Each row comes from the steps of one path. Every step used is in the known rows, and no mark comes twice. Write the path behind each row, first mark first.
In the rows, 128 means zero.
Known rows:
gofot-rebazu-muzut: [ 92 125 122  91 149 126 103 143 112  80 129 134 142 100 169  85 142 139
 141 118 132 147  80  96 157  76 171 108 141  85 112 174  99 132 124 167
 122 126 111 150 136 133 156]
rebazu-daki: [180 128 121 124 137 131 116 127 116  95 143 129 122 167 119 103 115 142
 125 165 121 123 120 135  78 131 124 122 132 144 127 106 127 141 137 152
 129 116 116 129  73 185 131]
bekob-dimas-ziboger: [ 78 165 168 143 105 135 100 136 104 164  94 135 135 145 126 129 104 128
 141 177 113 139 144  97 201 130 131 122 146 142 148 124 118  79 126  60
 133 132 134 126 151  87 129]
ziboger-dimas-bekob-keza-muzut-rebazu-gofot: [129 127 202 153 143 164 156 140 132 158 134 121 184 173  34 181 112 151
 124 192  97 188 187 212 231 128 106 151 148  93 119  81 121  61 128 108
 145 141 119 110 160 126 134]
pulubip-keza-muzut-rebazu-daki: [151 165 139 133 148 142 114 101 120 112 152  92 115 207  92 155 105 190
 119 169 103 121 161 177 160 134 102 155 130 126 125  77 104 110 111  88
 135 122 104 141  70 215 151]
sosasis-pulubip-keza-muzut-rebazu: [ 63 172 158 151 128 132 150  93 132 151 146 100  93 161 111 244 125 184
 122 126 112 129 191 156 232 131 107 158 125 123 129 112 124 119  94  63
 132 133 115 151 115 108 134]
keza-bekob-dimas-dibapu: [158 152 156 108 101 131 115 119 137 216 163 129 145 103 128 135  99 133
 152 147 173 141 123 114 212 128 117 108 178 117 148 154 139  69 144 203
 137 155 112 163 133  89 122]
ziboger-dimas-bavaf: [ 89 137 127 145 122 123 133 114 128 129 109 151 136 138  68 212 141 151
 117 157 141 147 121 154 181 129 155 121 160 125 128 123 117 145 127 116
 127 141 151 119 183 146 138]
keza-muzut-rebazu-kinol: [ 53 176 151 122 134 146  97 137 181 129 119 104 125 110 128 170 111 160
 101  96 162 181 146 166 139 104 133 161 112 107 121 119 127  72 108 148
 133 121 137 138 133 146 125]
dugof-legak: [104 132 147 124 121 126 132  93 152 125 109 111 116 160 116  92 133 133
 138  69 120 127 129  88 129 135 133 128 136 119 124 135 118 156 133 146
 128 118 134 134 124 133 122]
bekob-keza: [142 113 163 129 143 131 152 121 113 149 138 127 155 157 114  90 123 136
 129 160 111 138 161 135 142 125 114 128 134 135 118 126 122 109 129 140
 133 124 120 125  82  89 133]
daki-keza-bekob: [191 165 127  98 100 136 112 129 155 202 187 114 145 131 119 143 122 167
 127 123 153 128 145 111 168 114 111 131 152 128 134 120 128 131 137 207
 125 137 121 158 119 126 143]
kubiro-dugof-legak-keza-daki: [ 91 116 192  79 124 148 124 107 144 164 127 119 105 218  74  64 147 181
 135 154 144 113  98 119 138 158 136 140 127 117 124  51  75 114 149 150
 128 124 105 142 102 105 135]
dugof-kubiro: [116 162 148 144 137 125 116  98 130 156 112 119 137 132 135 103 150 131
 127 110 133 116  99 139 160 128 111 109 150 101 128 131 121 130 135 149
 125 137 134 103 119 163 127]
kubiro-dugof: [103 124 162 120 125 148 127 103 132 134 122 140 125 142 108 134 133 139
 129 194 140 114 117 154 152 137 145 114 130 129 138 107 132 115 138 116
 129 107 121 130 144  90 119]
rerud-rebazu-muzut: [100 137 121 112 179 115 109 162  88  73 113 113 138 116 151 136 120 162
 125 131 113 147 143  98 141  87 161 122 146 139 131 114 116 161 129 163
 126 126 127 135 132 137 143]
keza-muzut: [ 88 133 142 118 115 141 104 152 158 115 118 117 137 128 125 150 120 134
 111 131 146 126 140 142 181 126 131 118 119 117 126 150 117 130 120 127
 128 137 120 138 138 149 130]
kubiro-dugof-legak: [ 81 129 177 111 121 144 132  71 156 128 103 123 113 171  95 102 138 143
 138 141 129 110 119 117 156 145 147 118 144 123 134 113 121 143 142 124
 129  97 131 133 141  95 115]
ziboger-dimas-bekob-keza-muzut: [ 95  98 170 114 107 153 140 158 138 146 107 138 172 181  55 195 116 158
 112 170 109 164 186 150 252 133 122 105 155 114 124 141 120 121 132 168
 135 149 135 123 160 144 156]
ziboger-dimas-bekob-keza-daki: [143  87 154 115 128 142 153 169  92 161 118 141 168 177  54 150 116 183
 136 198 114 167 154 157 194 122 120 110 166 128 117 118 104 117 148 163
 134 151 122 116 126 121 163]
gofot-rebazu-muzut-keza-bekob-dimas: [ 65 147 159  62 121 146  69 150 101 148 169 119 161 122 152 108 130 128
 138 100 154 145  91  88 174  61 148 120 189  73 120 131 115  96 133 189
 130 155 102 145 134 149 168]
sosasis-pulubip-keza-bekob: [146 168 146 121 100 118 154  75 125 198 170 118 114 138 130 228 119 170
 130 121 126 132 170 107 192 140  79 147 147 133 153 116 124 150 118 142
 126 125 115 173  96  92 157]
ziboger-dimas-dibapu: [123 110 109 136 102 123 141 119 132 149 101 155 127 133  83 197 124 157
 144 140 126 145  99 141 219 150 136 128 143  99 121 136 130 105 145 147
 135 163 145 137 167 123 114]
pulubip-keza-daki: [160 129 124 116 143 122 121 118 100 149 139 110 140 182 113 130 111 190
 134 171 124 123 133 147 142 129  88 144 131 123 126 118  93 132 123 105
 126 141 110 143  87 131 161]
sosasis-pulubip-keza-bekob-dimas: [110 186 180 120 105 126 140  95 114 218 179 119 132 147 138 199 100 163
 135 136 125 122 190  94 209 129  80 132 173 139 162 122 148 119 112 130
 131 144  99 165 105  70 156]
muzut-rebazu-daki-keza-bekob-dimas-bavaf: [199 227 163 121 137 146  93 109 125 199 224 104 135 168  81 134 108 191
 129 171 177 132 155 151 144  89 147 115 210 160 144  78 131  84 128 214
 136 127 103 147  90 164 137]
ziboger-dimas: [ 88 132 122 140 113 128 138 134 121 132 102 148 133 139  93 170 126 150
 124 136 102 137 123 131 181 136 135 136 139 112 124 109 129 128 131 104
 129 150 139 116 168 149 134]
daguf-rerud-rebazu-muzut-keza-daki: [ 59 134 116  75 181 112  96 194  96  70 149 100 146 131 132 157 138 214
 125 111 137 154 102 126  73  48 148 125 164 148 107  83  75 168 144 193
 128 147 112 114 109 181 149]
legak-dugof: [161 129 135 133 129 131 135 124 141 132 122 129 132 146  94  67 136 147
 128 106 130 114  85 123 107 125 101 134 128 136 125 124 118  98 128 158
 126 132 136 143 102 118 122]
dimas-bekob-keza-daki-rebazu-gofot: [240 101 183 133 193 153 138 161 126 168 165 117 190 130  73  74  91 152
 143 238 167 175 156 171 110 111  97 111 128 149 115 106 101 100 141 163
 141 132 114 117  84  62 149]
bekob-dimas: [ 99 146 157 127 132 133 111 150 116 155 135 127 146 133 132 103 110 121
 134 131 129 120 148 112 143 115 129 113 155 137 138 133 150  93 121 129
 133 147 112 120 141 106 125]
pulubip-keza-muzut: [112 136 141 114 120 135 115 112 153 130 123 104 142 186 111 176 114 166
 114 143 116 119 161 142 195 141  89 138 121 108 132 137 110 136 109  90
 129 140 119 152 123 156 154]
ziboger-dimas-bekob-keza-daki-rebazu: [135 109 145 130 159 148 150 177 103 170 137 133 163 137  48 127  97 191
 135 225 150 168 155 137 196 115 129  98 145 149 110 108  93 123 142 176
 136 153 132 108 132 104 166]
rerud-rebazu-daki: [182 126 100 111 158 121 113 159 103  77 136 126 114 153 127 130 104 164
 122 177 116 114 151 130  97 112 152 134 144 165 140  76 131 149 140 149
 129 127 119 130  71 197 138]
rerud-daguf: [115 137 117 137 129 132 131 122 107  87 118 109  97 181 133 148 144 134
 127 175 108 119 169 130 118 126 134 131 137 151 125 124 129 131 111 155
 117 124 143 144 102 125 133]
daki-rebazu: [121 153 118 138 160 135 125 140 141 136 149 122 120  89 124 105 112 132
 130 159 160 127 129 109 131 119 139 115 108 155 121 114 118 133 119 130
 131 131 136 121 133 104 133]
sosasis-pulubip: [ 93 140 140 139 114 122 152 125 126 136 134 141 100 115 136 194 136 136
 126 120 133 130 149 114 148 130 131 125 127 142 130 145 147 151 119 114
 126 130 125 135 116  87 113]
muzut-keza-pulubip: [147 119 128 125 104 128 130 124 114 148 128 129 114 143 106 158 135 125
 119  92 110 131 143 175 137 142 103 174 151 142 113  58 145 114 146 105
 127 158 139 110  99 172 137]

Which path is each row?
[136 153 134 106 109 146  93 167 178 145 142 113 142 157 110 155 121 173
 114 122 148 117 162 131 192 116 123 115 125 120 121 153 133 134 120 161
 127 150 122 144 132 141 128]  daki-keza-muzut
[243 169 121  94 104 139  99 131 138 165 194 118 135 159 112 115 113 183
 126 157 147 122 138 118 117 117 110 119 157 144 135  95 129 139 145 224
 127 126 106 159  61 183 147]  rebazu-daki-keza-bekob
[112 112 120  88 122 127  98 141 101 100 130 134 127 121 142 118 149 136
 131  85 115 151  98 140 162  88 143 157 163 101  97  99 115 123 139 134
 120 159 123 128 108 182 164]  gofot-rebazu-muzut-keza-pulubip
[ 46 166 177 109 122 145 125 110 173 160 135  87  93 194  85 103 148 158
 118  51 120 131 142 115 188 152 136 167 117 101 114  54  84  92 116 143
 134 137 119 140 125 167 124]  dugof-legak-keza-muzut-rebazu
[ 79 123 142 109 147 134  99 131  94  90 118 113 138 157 112 147 149 136
 120  86 115 147  97 124 105  96 128 133 140 105 103 106 118 147 131 143
 129 133 139 113 129 149 139]  rebazu-muzut-keza
[170 123 174 121 149 160 134 138 115 121 161 102 145 195  66 128 112 165
 120 190 122 156 186 186 158 117 126 113 152 143 122 100 113  90 132 188
 142 108 109 125  63 191 147]  dimas-bekob-keza-muzut-rebazu-daki
[ 89 163 137 136 188 132 106 149 120  99 138 111 136  80 134  90 118 148
 133 150 150 147 112  88 125  95 148  95 117 145 110 129 104 158 118 155
 128 120 130 126 136 104 142]  daki-rebazu-muzut
[175 156 132 109 115 124 131  79 126 186 162 107 142 149 122 166 111 163
 129 133 121 130 147 123 172 141  75 152 146 118 147 105 106 129 127 142
 127 127 113 166 106 135 170]  pulubip-keza-bekob
[134 136 134  98  99 138 113 116 126 169 155 115 128 139 111 173 136 127
 118 100 145 132 116 139 136 122 111 151 148 107 127  83 121 122 142 177
 130 135 135 133 120 159 147]  muzut-keza-bekob
[110 124 159  98 113 127 133 101 160 157 128 112 105 196  98  83 152 142
 128  50 106 124 121  74 118 163 118 153 123 115 122  65  99 127 130 168
 131 134 128 141 109 139 132]  dugof-legak-keza
[ 76 168 182  94 126 144  78 142  92 163 161 105 160 139 127 126 122 131
 125 100 140 149 119 100 147  86 120 120 182 107 127 104 129 114 134 182
 133 143 111 128 135 139 152]  rebazu-muzut-keza-bekob-dimas
[224 142 115 111 130 138 102 145 130 126 163 125 130 193 102 111 120 180
 128 158 126 111 139 123  89 118 121 118 140 152 122 101 138 144 136 192
 129 134 122 134  65 175 128]  rebazu-daki-keza
[ 73 178 186  98 138 137  75 118 100 155 162 108 165 142 107 166 137 133
 118 100 177 162 114 123 142  74 137 107 207 120 133 120 111 128 129 203
 133 133 125 133 146 144 155]  rebazu-muzut-keza-bekob-dimas-bavaf
[129 166 131 122 204 125 100 141  90 116 148  96 150 145 118  97  97 209
 139 186 146 148 114 108 134  94 110 113 121 140 109 116  68 165 116 128
 127 132 110 142 101 106 174]  pulubip-keza-daki-rebazu-muzut
[174  89 160 111 131 141 154 128 115 153 141 124 162 157  93 124 126 131
 131 147 114 157 173 136 145 125 112 105 154 141 129 134 132 112 137 211
 135 119 133 122 108 108 146]  dimas-bekob-keza
[159 111 161 123 155 130 141 153  99 153 142 124 159 164 109  76 116 167
 134 197 137 140 147 153 138 110 120 121 132 136 110 129  94 111 136 135
 129 133 106 128  64  96 142]  bekob-keza-daki
[118 174 152 147 135 136 136  94 118 120 159 104  89 200 102 218 114 199
 119 158 109 121 181 165 182 136 107 152 129 139 131  89 122 132 102  82
 133 122 102 150  56 172 136]  sosasis-pulubip-keza-muzut-rebazu-daki
[150 144 211 160 172 153 142 123 143 150 153 104 173 158  85 103 110 132
 124 180 117 162 180 208 172 117 103 164 121 108 110  93 117  59 114  81
 143 124 105 124  96  94 113]  bekob-keza-muzut-rebazu-gofot
[192 146 150 152 187 142 114 161 137 142 157 121 154  96 108  75  93 150
 141 222 180 152 109 161  93 113 115 137 102 138 113 100 101 114 129  91
 134 139 110 120 102  93 128]  keza-daki-rebazu-gofot
[134  91 154 123 113 140 163 137 105 157 116 144 164 178  60 171 123 152
 126 160  91 166 172 141 202 135 117 112 163 123 124 117 130 118 142 172
 137 144 141 113 150 118 152]  ziboger-dimas-bekob-keza
[178 106 101  91 124 132 108 135 125  84 149 147 121 150 147  83 128 142
 136 165 137 114  97 119 105 105 155 119 136 110 120 130 111 118 137 159
 127 129 104 143  75 194 149]  gofot-rebazu-daki
[131  96 179 101 120 151 130 157 150 147 128 115 166 161  89 151 119 140
 115 153 131 153 188 145 197 123 107  95 142 129 128 161 117 122 130 189
 135 127 122 135 114 133 150]  dimas-bekob-keza-muzut
[164 195 162 100 112 137  92 122 153 222 197 119 159 138 100 152 114 166
 125 138 193 132 160 121 180  95 129 101 199 144 150 143 139 115 124 230
 129 144 122 154 143 109 140]  daki-keza-bekob-dimas-bavaf
[124 162 176 159 155 152 123 129 155 128 139 102 147 128 101 139 116 128
 126 155 134 154 145 205 162 122 119 168 114  99 121  92 123  71 116  51
 138 131 107 126 141 137 107]  keza-muzut-rebazu-gofot
[117 161 125 111 172 134  92 167 160 141 134 120 136  81 138 100  89 180
 118 161 208 173 115 125  72  94 126 133  98 149 114 126 107 114 125 177
 128 134 137 133  97 104 142]  keza-daki-rebazu-kinol
[187  85 158 106 141 140 144 162  99 158 143 122 164 164  89 104 116 163
 137 192 142 158 157 158 141 109 112 101 156 140 120 141 102 116 144 194
 133 128 113 126  86 110 159]  dimas-bekob-keza-daki
[111 132 142 120 129 124 108 131  86 112 124 117 131 137 119 143 141 137
 122  89  99 154 123 155 134 114 107 158 158 136 105  73 130 134 140 120
 124 149 134 114 104 174 148]  rebazu-muzut-keza-pulubip
[237 181 118 141 126 133 131 120 108 158 188 116 101 171  95 103 112 191
 132 154 102 129 165 182 134 125 117 169 161 176 115  32 147  91 140 143
 127 140 115 127  49 202 129]  muzut-rebazu-daki-keza-pulubip
[189 120 162 139 128 122 165 123 110 169 150 136 144 141 115  89 113 138
 127 155  94 142 186 163 172 139 101 153 155 165 118  92 135  98 140 130
 126 142 116 129  63 113 141]  bekob-keza-pulubip
[ 72 146 136 123 176 139  97 144 105 102 138 107 130 123 108 121 132 141
 122 111 145 146  97 108 106  91 143 120 119 132  96  92 110 155 123 155
 132 135 145 104 132 127 142]  daki-rebazu-muzut-keza
[ 96 145 120  97 167 141  80 168 149 138 131 116 129 116 111 133 104 175
 108 125 203 170 104 142  54  90 117 154 101 134 100  85 110 110 127 168
 133 148 153 113  97 125 144]  muzut-keza-daki-rebazu-kinol
[173 174 168 146 149 156 107 143 170 154 163  98 150 156  84 147 122 167
 127 149 138 143 165 197 174 110 114 165 120  99 115  93 138  78 114 106
 137 144 110 130 134 122 105]  daki-keza-muzut-rebazu-gofot
[123 104 127 107 128 136 102 160  98 130 128 117 129 169 101 143 135 154
 126 145 151 125  99 164 102 110 124 151 130 115 105  96 104 126 141 124
 130 155 127 109 100 155 139]  muzut-keza-daki
[147 174 163 103 121 132 113  98 118 208 172 108 157 160 126 134  95 156
 135 142 120 123 168 108 186 127  78 138 174 124 160 110 132 101 119 140
 132 143 101 160 116 116 166]  pulubip-keza-bekob-dimas
